Each row comes from the steps of one walk. Every step used is in the known rows, and no mark comes twice. Write the walk behind each row, first mark first.
Known rows:
vofe/falu/pamuko/defin: [ 16   5 -17   0  14 -16  -2   9 -13  -7   0  -8  -9 -24   6 -14  14   6
   5   0  -2   4 -15  -5   1   5  17  -8 -25 -14 -12  -7  16  10  15   6]
ruba/zirupal/defin: [-10  -5  18 -12 -16  11  30  13  -5 -32  -4 -25  23   8 -32  11 -27   0
  55  -8 -15  13  17  12   4  28 -18  39 -35   1 -13   9  26   0   0  -6]
falu/pamuko/defin: [  3  -7 -18  -2 -10  -3 -18   4 -17  12   0 -22  16  -3  15 -18 -10   1
  23  -2  -4   1  -6   6   0   9  13 -14 -17 -10 -11   8   4 -12  11  16]
poni/vofe/falu/zirupal: [ 13  10  -6   5  -9   8  18 -12  16  -7 -11  11  20   2   6   8  27  -7
 -23 -14  23   1  -1 -25   8  -5  -1  48 -16   2   4  -6  10  17 -13   4]
defin/falu/vofe: [ -5 -16   1  -7  -7  -6 -34 -17   5  -8  -7  28 -14  10  12  -7  15  -4
 -14   3  -9 -15  -5  -9 -12  -3  -3 -27 -17   2  18 -12 -14 -20 -11  -2]
zirupal/defin/pamuko/falu/bigufin: [ -2   5   5   1   5 -23  18  25 -11  11   9  31  -5 -10 -12  20  22   1
   2  -3   4  11  -1  26 -10   8  19 -11   4  12  17  22   1  -7 -23 -21]
vofe/falu/pamuko/defin/poni: [ 13  14 -20   7  24 -34   9 -10  -3 -14   3  19 -32 -25   2 -20  10   6
  -4  10 -10   0 -14  -9  -6  -8  25 -34   7  -7 -12  -9   6  12  22  -5]
bigufin/falu: [ -2 -15  -3  -3  -9 -10  -6   4 -12   4 -13 -22  38  12 -17  -4  14   3
  -7  -5 -18  -1  23  11   1  -8   1  21 -44  -9  -4  18  12  27   4  21]
vofe/poni: [  3  -5  12  14  -7  13  -6   2   4  -1   2 -48  28  -1 -10  -6  -4   4
   2   0  10  -1  -4   2  -6 -12  -1  22   6  -7   3   6 -33  -4 -14   4]
defin/falu/zirupal/zafat: [-15   8  -6 -10 -31  17   4 -29  -2  31  21  -4  10  -2  12  11  -9 -11
  -6  -1  -1   2  12  -2  -9   9  -3  29 -21  23  10  15 -39   9 -24  10]
defin/falu/vofe/poni: [  7 -14   7   3  -1  -5 -48 -15  17 -17   8   2 -17  -3   2  -3  15   1
 -20   4  10 -13 -22 -16 -23 -12   2 -47  16   1  26 -33 -35 -19 -17   2]
falu/defin/poni/vofe: [ -3  -2  18   8  -3   1   5  -4  11   1  -5   4 -11  17  21 -16 -16   1
  -9  -2  10   2   3 -14   5  -1  -4 -17  70  -1  -5  -4   4 -11   9   9]
defin/falu: [ -6  -4   0  -1   8   1  -8  -1   6  10  -1  10  -6   3   2  -2   3   1
   4   7  -3  -6   7   5  -3  -2  -2   0 -11   7  10  10 -22   8 -24  -4]
bigufin/falu/defin/pamuko: [  2 -14 -16  -5  -9 -17 -19   6 -10   4   9 -42  20  -1 -12  -6  -4   6
  -4   4  -8  -4   2   8   3   2  -1 -45  27 -10  -5   2  -8  13  14  12]
bigufin/falu/vofe/poni/defin: [ 15 -17   3  -5   1 -18 -56   6  -7 -23   0 -19  13  -7   5  -7  13   6
 -33  -8  -8 -13 -17 -19 -13 -16   2 -29  -3 -26   1 -45  14  11  23  33]
defin/pamuko/falu: [  9   9 -20   5   4  -1  -7  -2   4  -7  11  25 -20  -7  -4 -14  28   6
 -14   1  -5   2  -7  15  -5 -10  11   1  -8  -8  12   9 -17   0 -25 -21]
falu/bigufin: [-19 -12  16   5   1  -1  25  15 -10  39 -18 -26  48  23   2   5   6  -8
 -18  -3   0  -4  11  12   4   1   6  36 -23  11   5  44  -7 -12  -1   2]
pamuko/defin/falu/vofe: [ -2 -18  -6  -7 -11  -8 -48 -29   6   1   0   8  -6  -2  24 -10   5  -4
  -2   7 -20  -7 -18 -17  -9   9   7 -36 -16  -9  10 -20 -11 -32   3  16]
defin/pamuko: [ -6   0   0   3  -9  17  -6  -2   3  -4   0 -21  15   2  -6 -12  -1   2
  13   9   3  -6  -2  20   2  -8  -3 -12   9   5   5  11 -41  -5 -12 -14]
vofe/falu/defin/pamuko: [  6   5  -6   5  12  -3  10   5   1 -14   6 -32 -11 -23  -6  -7   0   7
  -1   9   7  -3 -15  -4   8   3  -4 -12  30  -7  -3 -13 -17   4   9 -14]
poni/vofe: [  2  -8  27   3 -14  26  -4  14   7   3 -16  -2  16  20  12  -8  10   0
   2 -10  16   4   6   4   6  -5  -6  17  -2  -1   4   7  13  -3 -13   9]
bigufin/falu/zirupal/zafat: [-10  -4 -11 -12 -46   8   9 -17 -18  25   8 -38  54   6  -6  11   0  -9
 -23 -13 -20   7  27   4  -5   1   0  50 -53   7  -4  27 -10  28   2  36]
zirupal/falu: [-11   0  13   4   7  -2 -17   3   3  12 -12 -16   4  11 -12   4  -4   5
   7  -4   5   6  10  16  19   1 -13  38 -26   8   8  20 -26   9  21  -6]
zafat/zirupal: [ -9 -19   4   3 -17  30  18  17  -3 -12  -5 -14  29  30  -5   5 -29  -6
  23  -2 -13  -8  26  25   9   5 -10  32 -32   0 -10  20  -2 -15  14 -12]
defin/falu/pamuko: [  5  -3 -19  -9  13 -13 -21  13  -4   4   4  34 -27   3   6  -7   7   3
   8   2  10  -9   2   9 -12  -4   6 -43  -4  14  12   1 -13  10 -18  -9]
vofe/poni/defin/falu/zirupal/ruba: [  3  12 -24   6  12  14 -26  -5  12   5  23 -14   7 -21  29  13  -6  -9
  -3  19   3 -17 -24 -30 -10 -17  -8   9  23  21   3 -17 -36 -10 -21  10]
ruba/zirupal/falu/pamuko/defin: [  3  -2 -20 -11  13  -7 -23   2   1  -6   8 -26 -15   4 -16   2 -21   3
  28  -7  -5  14 -13   6  16  29  -5 -14 -30  -1  -4  -5  12   1  56  -8]
poni/falu: [ -3   2  19  -2   0  27  22  -5  -3  24 -17  -2   4   5  -2   3   2   0
  -2   0   2   6  10  -2   7  -6  -7  28 -17  -9  -7   6  33   3 -27  11]
ruba/zirupal: [ -9  -6   1  -5  -4  18  26  -2   3 -17  -5 -39  24  20 -21  -6 -13  -4
  17  -5 -22   3  11   3   7  11 -17  50 -41  -3  -9  13  10  -4   6  -8]
bigufin/falu/zirupal: [ -2  -7 -34  -6 -25 -22   4 -27  -7  10  -5 -21  69  15 -14   8  11  -7
 -13 -12 -11  -6  25  -8   2  -2   1  41 -51  -4  -3  23  -1  24   1  26]
ruba/zirupal/falu: [ -9  -1   8  -5  13   5   2   1  12 -12  -5 -32  -1  19 -32   9 -15   2
  12  -6  -8  11   7   9  21  17 -23  44 -44   4   3  12  -5   8  35 -19]
zafat/zirupal/falu/vofe: [-10 -26  10  -4 -15  11 -31   7   7 -23 -10   6  -6  35  -8  15 -19  -5
   0  -7  -4  -9   9  18  14   9 -18  -3 -36   4  10  -4 -10 -29  51 -16]
ruba/zirupal/falu/defin: [-11  -7  -1  -6  15  -1   2   2   6  -6   3 -54  -5  16 -21   7 -36   3
  19  -8  -8  13   4  -6  26  33 -31  37  -5  -3  -7   4   3  -3  49  -9]
poni/vofe/falu/bigufin: [  4  -3  34   6  18   2  26  34   8  22 -24   2   9   7   8  12  40  -3
 -52  -9  22   4  -4  -1   7  -4  11  24  -5  10  12   7  23  10   0  -1]
falu/pamuko/defin/poni: [  1   4 -19   4   1 -22  -9 -16  -9   3   4  12  -5  -3  12 -25 -13   1
  15   8 -12  -2  -6   2  -7  -3  20 -44  21  -4 -11   6 -10 -11  18   5]
zafat/zirupal/defin/pamuko/falu: [  7  -2 -10  -3 -12   8  11  28  -2 -36  22  45 -22  -3 -20  18 -10   4
  40  -2  -4   5  12  39  -7  11   4 -22  -2  -1   1  -1   9  -4 -12 -32]

Which walk is each row?
[ -6  -2  16   7  23 -13  41  21  -6  21 -18 -17  22   1  -7  10  26  -4
 -38  -1   0  -2   4   4   5  -2  11  47 -32   9   4  27   1   8   3  -9] : vofe/falu/bigufin
[-16  -3 -21   7 -34  24  13 -12  -3   6  -4 -43  60  16  15   5   1 -17
   9   8 -15 -11   8  -6   5  -6 -14  68 -38  25  -8  41 -21 -33 -12  11] : falu/zirupal/ruba
[  8   7 -19 -14  33 -14 -30  24 -11  -1   6  52 -43 -10  27 -11  -8   5
   9   1   8 -12  -7  -1  -7  -2   4 -51  15   1  -1 -23   7  20  -8  -3] : poni/defin/falu/pamuko
[ 13   3  27   6   8  16  11  20  12 -12 -18   9  -7  -2   2  -3  32   4
 -25  -7  18   5  -2  -5   8  -9   1  25 -11  -3   4 -10  20  20 -10   1] : poni/vofe/falu
[  5  16  -5  14  -1  11  29 -12  23 -16  -7  15   3  -3  16   7  36 -12
 -39  12   1  -7  -7 -25   2 -28  -3  27  13  32   1   7  -2  -9  -8  -4] : defin/poni/vofe/falu/zirupal/ruba
[ -7   3  18  -4 -22   9   4  11  -6 -16   2  -4  14 -10 -18   4 -13   5
  52   5  10   3   5  27  -2   7  -5 -22  16  10   3   9 -21  -1 -17  -9] : zirupal/defin/pamuko
[-14  -3  -1   9   0 -17  16 -16  -3   3   1 -20   2  10   8 -16 -28   0
   5   6 -14  -4  11  -9   2   1  -6   7  38  -5 -15  12 -15 -12  15   2] : falu/defin/poni
[  1  -3 -20   3  12 -17 -21   2   4  -1  12  26 -34  12  -3   6 -39   1
  23   6  -4   1   1  22  10  10   8 -60  19   9  -8   0 -15  -8  70 -20] : zafat/zirupal/falu/pamuko/defin/poni
[ -2 -12  19  -8 -13  20  -5 -17  -2   5 -23  11  -5  10   5  -3  15  -3
 -18  -3  -4  -3  -3 -15  -1  -7 -10  -1 -28 -13   1 -13  43 -25 -18  16] : poni/falu/vofe
[-12  15  10 -11 -41  47  33 -29 -11  47   4 -16  20  -1   8  15  -9 -11
  -9  -7   3  14  15 -10   1   5  -9  59 -28   7  -8  12  15   5 -30  26] : poni/falu/zirupal/zafat
[  2  -5 -22   5   3 -15   6   2 -10   2   7  -8 -12   0  11 -12   2   4
  -8  -9 -15   7   4  -8   3  11  -1  46  -8 -26  -8  10  19 -10 -10   4] : pamuko/falu/defin
[ 10   8   4   3  15 -17 -45   0  13  11   2  37 -45   4  14  -7  -1   8
  -1  -1  26  13 -17   1  10  -1  13 -72  53  10  10 -13  -3   4  43  -1] : zirupal/falu/pamuko/defin/poni/vofe
[ 23  19 -17  10  28  -2 -32   8   6 -13  28  17 -38 -32   7 -12  18  12
 -14   3   9  -1 -33  -4 -11 -18  12 -20  41 -23   8 -34 -21  11 -18 -11] : vofe/poni/defin/pamuko/falu
[ -7 -10  12  -5 -25  26  12  26  -3 -32   7   6  14   6 -22  20 -36   0
  65   5   4  -2  16  43   3  13  -9 -30  10  11  -5   2 -14 -12   4 -27] : zafat/zirupal/defin/pamuko
[ -3  -1  10  -1  -8   1 -11 -49   4  12 -12  19 -17  -3  15 -13   3  -4
 -19  10 -21   0 -15 -27  -5  -7   8 -42  15 -18  -7 -24  33 -32   7  22] : pamuko/defin/poni/falu/vofe
[ -4  -5  -7   2   8   0 -25 -17   5  22   6  -5   2 -10  14  -7  -7   0
  16  11 -11   0  -7  -4   0   9   8 -10  -5  -5   2   0 -17  -4  -6  12] : pamuko/defin/falu
[  8   4   0 -10   4  17   9  13 -13  17 -13  20 -20   2   1  -3   6   2
   7  -5  15   2   4   2  -3  -4   0 -20 -13  -4  -6   1  46   5 -24   6] : poni/falu/pamuko
[  5   8  13  10  14  13 -17  13  -4  -3   5 -30  11 -13  12 -11 -16   6
   7  -2  10  -4 -14  -8  -1 -11  -4  24  19 -18  -6 -18 -15   8  -3  13] : vofe/poni/defin
[ 11  19 -20   1  24  -3 -15  11  -4 -10  14  36 -37 -19  17 -17  14   8
 -12   1  -7  -2 -16   3  -1 -11   7   0  12 -18   1 -17   2  10 -16 -15] : poni/defin/pamuko/falu
[ -6   1  19  -4  -4   2   5 -34   6   1 -20  36 -25   9   6  -9  16  -4
 -32   5 -10  -5  -1 -20  -9 -19  -3 -30  10  -4   1 -18  29 -23 -12   5] : defin/poni/falu/vofe
[  8  10 -10 -11  -1  -4  17  12   3 -44  21  23 -25 -13 -36   8   5   6
  34  -4 -14  15  -3  17  -8  18  -3  -1 -16  -4   4  -6  24   6 -20 -30] : ruba/zirupal/defin/pamuko/falu
[-13   0 -31   3 -13  14  -3 -14   7  13   7  -6  24   4  17  13   4 -16
  -1  16 -14 -16   3 -10  -4  -9 -10  30 -22  36   7  26 -32 -21 -25   3] : defin/falu/zirupal/ruba
[  1   8  34  13  31 -15  39  15  16  20 -18  29 -13   7   5   8  40  -4
 -58   1  15   2  -1  -6   1 -17  16  -5  26  20  13   9  12  12   6 -14] : defin/poni/vofe/falu/bigufin
[-15  14  -9   2 -26 -25  33 -32  -3 -11   0  23  36   4 -14  11 -22  -7
  32  -3  -2   0  27  -6  -6   5  -3  25  11  14  -8  20 -15   2 -15   0] : falu/zirupal/defin/poni
[  3  13 -24   5  -4  -7  30 -22   3  -9  -6 -11  36  -6  -7   6  16  -7
 -17  -7   0  -5  10 -20   6   0  -3  67 -43  -1  -4  10 -10  17 -10   0] : vofe/falu/zirupal
[ -4 -21 -12  -5  -8 -22  -6   9 -17   9  -4 -46  33  10  -5  -6  -7   3
  -6  -7 -17   0  17  -3   6   7  -6  12 -11 -17 -14  12  20  17  19  28] : bigufin/falu/defin
[  1   4  13   5  44 -13 -15  23   4  38  11  -1  -8 -13  19  13  -3   0
 -25   7  19 -10 -18 -10  -9  -6  10 -22  45  10  14 -15 -25  10  -7   1] : vofe/poni/defin/falu/bigufin
[  3  13 -14   1  35 -15   1  23  -9  23   8  27 -20  -9  20  -1  22   0
 -37   1  -2  -3 -17   8  -2  -4  18  -6  17  -5  10   1  -1   0  -6 -18] : poni/defin/pamuko/falu/bigufin
[-11   5  18  -6  -4 -10  41  -8   3 -36   1  10   0   6 -32   5 -26   0
  46   2 -22  10  20   8  -4  14 -11  16   2   7 -11   7  18   3   6 -16] : ruba/zirupal/defin/poni
[ -5  13   2 -10 -27   9  35 -23  -9  16  -9  12  33  -3 -14  29 -13  -6
  34 -10  15  12  20 -13   3  16 -10  40 -19   2 -12   5  42   5 -39  19] : poni/falu/zirupal/defin
[  5  15  18  -4 -30  37  25  -5   5  10   2  -4   7  -8  13  11  21  -7
 -32 -15  18  15   3 -12   4   3   0  58 -21  11   4  -2   2  20 -13  15] : poni/vofe/falu/zirupal/zafat
[ -7 -12  -5   0   1  14 -16  15  10  -7  16 -30 -16  16 -11  18 -52   3
  28   6  12  -2   1  27  23  20 -19 -41  39   7   1  -2 -33 -16  57 -31] : zafat/zirupal/falu/defin/pamuko
[  5   5  25  14  28 -16  23   1  15  30 -14   9  -4  -6  17   3  31  -4
 -51   7   8   8 -16 -15   6  -6  27 -17  33   6   4   0  14   0  22   4] : pamuko/defin/poni/vofe/falu/bigufin
[  9   8   7   4  33   1 -32   8   9   1  14   1 -24 -21  13  -2 -10   8
   0   8  13  -9 -19 -12 -11 -11   0 -19  38  -7   6 -34 -31  20 -18   3] : vofe/poni/defin/falu
[ 10   5  10   6   5  24  -3  -8   9  19  21 -45 -17 -23  -9   4 -17   8
   3   9  30   5 -26 -13  -3  -4  -7 -52  83 -13   0 -32  -7  -9 -18   2] : vofe/poni/falu/defin/pamuko
[ 18 -10  -6  -5   1 -14 -66   4   0 -27  11 -15   0 -18  -1  -9  17   8
 -30   1   5 -17 -31 -10 -17 -22   6 -86  32 -18  12 -56 -13   9  19  16] : bigufin/falu/vofe/poni/defin/pamuko
[  4  14  15 -11   4 -12  29   7 -13  -4  -6  58 -42 -10 -15   8  -8   6
  34   0  13   9  14   6 -13  -4   4 -55  27   9 -10  -9  53  13 -24  -1] : zirupal/defin/poni/falu/pamuko
[-12 -17  18  -4 -27  22  21  29 -11 -25  -4   0  28  18 -18  21 -39  -2
  62  -7  -5   2  31  33   4  21 -13  23 -26   2 -15  13  17  -7   4  -9] : zafat/zirupal/defin
[  8  -4  -3  -7 -22 -16 -26   0  -5 -40   7  50 -29 -13  -8  -1  26   6
   8  -6  -4   2 -13  10 -19   5   7 -39  -7  -6  17 -18   9 -24 -22 -15] : zirupal/defin/pamuko/falu/vofe
[  2  -1  -1   5  14  -5  25   8  -7 -12  -4 -34   1 -11   0  -6  -3   4
  -4  -1  -3   2   1 -12   9   9  -9  39  -7 -15 -15   0  10   8   9   3] : vofe/falu/defin
[  6  15  -3  -3  15  -6  18  -8  -5  15  -8  45 -41   3  -1  -8   4   3
  -7   5   7  -2   8  -1  -8 -19   6 -44  24   4  -7  -1  33   9 -16  -4] : defin/poni/falu/pamuko
[ 10   4  -2   3  -2  -7 -21  -2   5   5   2  30 -20   4  26 -22   3   2
   1   0  11   5 -13  -3  -5  -6  20 -64  46  -1  -2 -11  14 -11  12  11] : falu/pamuko/defin/poni/vofe
[  0   9   0  11  24 -25  34 -10   2 -12  -1 -10 -23 -12  -4 -12  -7   4
 -15   9 -11  -2   3 -18   3  -4  -1  15  31  -6 -13  -3  -3   9  17  -8] : vofe/falu/defin/poni
